Each row comes from the steps of one walk. Every step used is in the known rows, and no mark comes twice. Write the walk behind each row, first mark first.
Known rows
j/m/x/r: [ 0.61 -0.27 -0.14 -1.35 -5.61 -0.54 -3.19 -0.51  0.54 -0.25  0.48 -2.66
  2.51  0.77 -3.12 -0.62  1.82  2.13]
z/x: [ 1.53 -2.28  2.17  0.55 -0.59  0.07 -1.79 -0.27  0.68 -0.21 -1.48 -1.53
  2.01 -0.71  2.23 -1.22  0.58 -1.22]
x/r/f: [ 1.98  1.18  1.47 -2.23 -5.03  2.07 -2.70  3.24 -2.21  1.23  0.08  0.41
 -0.21 -1.06  1.77 -1.41  2.19  0.64]
f/m: [ 1.13 -1.26 -1.04  0.82  0.80 -0.57 -1.49 -0.89  1.55  1.62  1.05 -3.29
  1.77 -0.76 -0.42 -0.77  0.81  2.40]
r/f/m: [ 0.96 -1.88  0.39  0.25 -0.88  1.23 -2.47  2.30  0.96  1.81  1.95 -2.38
  0.99 -0.72  1.46 -1.52  2.04  1.72]
m/x: [ 0.14  0.47  2.51 -0.32 -1.36 -0.76 -0.15 -2.46  1.72 -0.06 -1.00 -0.91
  0.79  1.37 -2.63 -0.71  0.46  0.33]
m/x/f: [ 0.74  2.75  5.48 -0.83 -2.69 -0.22 -1.25 -3.09  2.36  1.30 -0.78  1.30
  0.36  0.15 -1.12 -2.03  2.39  2.31]
r/j/m/x: [-3.57 -1.37 -1.39 -0.24 -6.04 -2.01 -1.69  0.49  1.54 -1.36  3.30 -3.01
  2.41  0.33 -2.17 -0.89  0.28  2.10]
f/w: [-0.94  0.74  1.64  0.62  2.10  1.41  0.48 -1.14 -2.76 -2.60 -2.20 -1.41
 -0.61  0.30  0.65 -1.71  0.96  0.44]
z/f/j/m/x/r: [ 3.46  2.27  2.45 -0.82 -5.55  0.28 -4.29  1.98  2.72  0.13  1.50 -3.21
  4.29 -3.45 -0.47 -1.93  3.70  6.82]
j/m: [-1.70 -2.65 -2.82  0.58 -0.93  0.30 -1.25  1.79  0.31 -1.20  2.23 -1.19
  0.98  0.60 -0.27  0.75  0.25  0.39]
m/x/f/w: [-0.05  3.45  6.95 -0.32 -0.59  1.37 -0.65 -4.34 -0.34 -1.17 -2.89 -0.21
 -0.17  0.56 -0.40 -3.80  3.41  2.82]
j/m/x/f/w: [-1.92  0.80  4.34  0.29 -1.57  1.50 -2.15 -2.68 -0.05 -2.48 -0.69 -1.35
  0.81  1.13 -0.61 -3.06  3.52  3.17]
z/x/r: [ 3.75 -0.54  2.34 -1.06 -3.78  0.20 -3.40  0.01 -0.66  0.92 -2.11 -2.08
  2.70 -1.65  1.94 -1.93  1.73  0.09]
f/j: [ 2.42  1.30  0.26 -0.28 -1.76  0.91 -0.31  1.42  1.79 -0.99  0.83 -0.30
  0.89 -3.80  0.83 -1.10  1.88  2.27]
z/f/m/x/r/j: [ 1.88  3.02  3.06 -0.87 -5.90 -2.71 -4.42 -0.66  1.95  4.25  1.42 -6.15
  4.48 -2.67 -1.07 -3.56  1.91  7.72]
x/r/f/j: [ 4.72  2.65  1.78 -2.52 -6.84  2.90 -2.84  4.71 -0.42  0.35  0.90  0.09
  0.88 -4.75  2.60 -2.57  4.22  2.87]
f/j/m/x/r: [ 3.15  1.05  0.32 -1.49 -7.33  0.33 -3.60  1.04  2.37 -1.27  1.34 -2.89
  3.50 -3.08 -2.30 -1.62  3.60  4.36]
j/m/x/r/f: [ 0.39 -0.83  1.33 -2.11 -7.35  1.39 -4.09  2.42 -0.06  0.00  1.45 -1.79
  1.62  0.85 -0.99 -1.30  2.99  1.51]
m/x/r/z/f: [ 1.19  4.47  7.49 -3.06 -3.86 -0.41 -3.26 -2.25  2.12  2.81 -2.43 -0.77
  2.73  2.57 -1.59 -1.19  3.00  4.22]
r/j/m/x/f: [-2.84  0.98  1.61 -0.92 -7.42 -1.39 -2.70 -0.11  2.30  0.21  3.51 -0.93
  2.01 -0.76 -0.75 -2.36  2.30  3.85]
x/f: [ 0.69  2.33  3.00 -0.68 -1.36  0.61 -0.96 -0.60  0.65  1.51  0.15  2.17
 -0.43 -1.15  1.50 -1.42  2.09  1.87]
x/r: [ 2.18  1.95  0.25 -1.68 -3.42  0.15 -1.65  0.22 -1.44  1.17 -0.64 -0.44
  0.81 -1.13 -0.23 -0.72  1.04  1.29]

Which walk is each row?
[ 1.92  1.63  4.00 -2.82 -4.70 -0.99 -3.94 -4.08  3.34  3.17 -1.60 -3.88
  3.69  2.37 -3.70 -1.51  3.69  3.98] : f/m/x/r/z
[ 0.65 -1.51  1.42 -0.65 -5.74  2.11 -2.72  3.80  2.92 -2.19  3.06 -1.49
  2.03 -1.77  0.04 -1.64  3.70  2.56] : r/f/j/m/x
[-1.35  0.27 -3.67 -1.71 -8.00 -1.13 -3.15  3.11 -1.52  0.05  3.55 -2.53
  2.29 -2.17  0.07 -1.06  1.01  2.90] : x/r/j/m
[ 0.42  3.21  1.68 -2.60 -8.53 -2.15 -2.00 -0.75 -0.09  1.27  0.32 -2.50
  1.98 -1.54 -2.31 -2.33  1.20  2.88] : m/x/r/j
[-1.61 -2.22 -0.43  0.30 -2.35 -0.64 -1.56 -0.80  1.95 -1.30  1.26 -2.03
  1.72  1.83 -2.83  0.08  0.75  0.86] : j/m/x
[ 3.02 -1.32  2.77  0.47 -4.76  1.82 -4.31  2.07  3.44 -0.85  1.80 -0.86
  3.52 -4.87  4.36 -3.03  4.82  3.13] : z/x/f/j/m
[ 1.15 -0.06 -0.17  1.18 -0.88  1.15 -2.32  4.16  2.41 -1.02  3.24 -1.75
  2.74 -3.79  2.35 -0.65  2.15  5.18] : z/f/j/m
[ 1.29 -0.88  1.54  0.62 -0.42 -1.36 -1.68 -3.17  3.36  1.61  0.19 -4.26
  2.54  0.75 -3.00 -1.49  1.06  2.88] : f/m/x
[ 0.74  0.68  7.47 -1.78 -2.78  1.04 -3.30 -1.95  2.80  1.90 -2.20  1.49
  2.02  1.32  3.33 -2.01  4.21  0.64] : r/z/x/f
[ 3.34 -1.37  3.99  1.01 -1.06  0.25 -4.29 -1.83  3.03  3.03 -0.16 -2.71
  3.30 -2.59  3.15 -3.53  3.40  2.88] : z/x/f/m
[ 0.83 -1.34 -2.57  0.36 -2.72  1.09 -1.53  3.10  2.04 -2.28  3.14 -1.36
  1.99 -3.19  0.68 -0.27  2.09  2.62] : f/j/m
[ 4.27 -2.31  1.22 -1.46 -8.31  3.15 -6.02  6.13  0.55 -1.10  1.77 -2.66
  3.88 -4.89  4.67 -2.89  5.13  2.13] : z/x/r/f/j/m
[ 3.38  4.08  5.73 -0.86 -4.53  0.67 -1.37 -1.69  4.06  0.42 -0.07  1.15
  1.21 -3.43 -0.21 -3.25  4.32  4.46] : m/x/f/j
[ 1.66  1.87  0.54 -1.64 -7.71 -2.70 -3.59 -1.82  1.50  2.79  1.36 -5.70
  3.75 -2.17 -2.68 -3.10  1.86  5.14] : f/m/x/r/j
[ 0.81  2.71  2.43 -3.50 -4.15  0.32 -2.20 -0.93  0.03  1.57 -1.71  0.37
  1.12  1.85 -0.46 -0.14  2.55  1.28] : x/r/z
[ 3.69  5.73  7.62 -3.21 -5.51  0.25 -3.60 -0.76  3.86  1.71 -1.72 -1.14
  3.77 -1.08 -0.69 -2.24  4.85  6.37] : m/x/r/z/f/j
[-0.96  0.14  3.09 -0.12  0.22  3.31 -0.39  1.94 -3.40 -2.46 -1.21 -0.59
 -1.24  0.53  2.72 -2.23  2.11 -0.18] : r/f/w
[-1.00  0.41  2.20 -3.15 -6.42 -0.13 -3.85 -1.64  2.12  0.19 -0.45 -1.70
  2.99  3.51 -3.40  0.04  3.25  2.25] : j/m/x/r/z
[ 2.36  2.33  2.74 -1.85 -4.67 -0.76 -1.76 -2.27  0.26  1.01 -1.70 -1.47
  1.46  0.25 -2.90 -1.36  1.40  1.72] : m/x/r
[ 0.91 -0.71  0.00  0.14 -4.15  0.09 -1.87  0.72  3.78 -2.30  2.01 -2.38
  2.50 -1.85 -1.98 -1.02  2.46  3.20] : f/j/m/x
[ 3.43  0.88  1.63 -0.91 -3.94 -1.25 -3.31 -2.96  1.83  2.62 -0.58 -4.86
  3.28 -0.60 -3.44 -1.95  2.15  4.02] : f/m/x/r
[ 2.16  1.58  4.12 -2.66 -6.58  1.05 -2.78  0.87 -0.48  1.12 -0.77 -0.57
  0.64  0.27 -0.69 -1.99  2.58  1.07] : m/x/r/f
[ 1.66  1.83  2.50 -3.48 -8.30  0.61 -4.12 -0.14  3.70 -0.77  0.47 -1.96
  3.83  0.06 -2.50 -1.11  5.06  4.44] : f/j/m/x/r/z
[-0.63  1.66  4.50 -2.39 -4.78 -0.33 -4.41 -0.67  2.48  1.56 -0.22 -2.07
  3.64  3.24 -1.74 -0.36  3.14  4.49] : j/m/x/r/z/f
[-2.08  2.73  6.37 -0.39  3.05  1.75 -0.89 -1.11 -0.94 -0.71 -2.88 -0.79
  0.67  2.94  1.98 -1.54  2.52  2.98] : r/z/f/w
[ 1.91 -0.55  6.46 -0.92 -1.85  0.51 -4.77 -2.83  4.35  3.46 -1.08 -1.68
  3.87  0.56  3.02 -3.04  4.69  2.95] : r/z/x/f/m
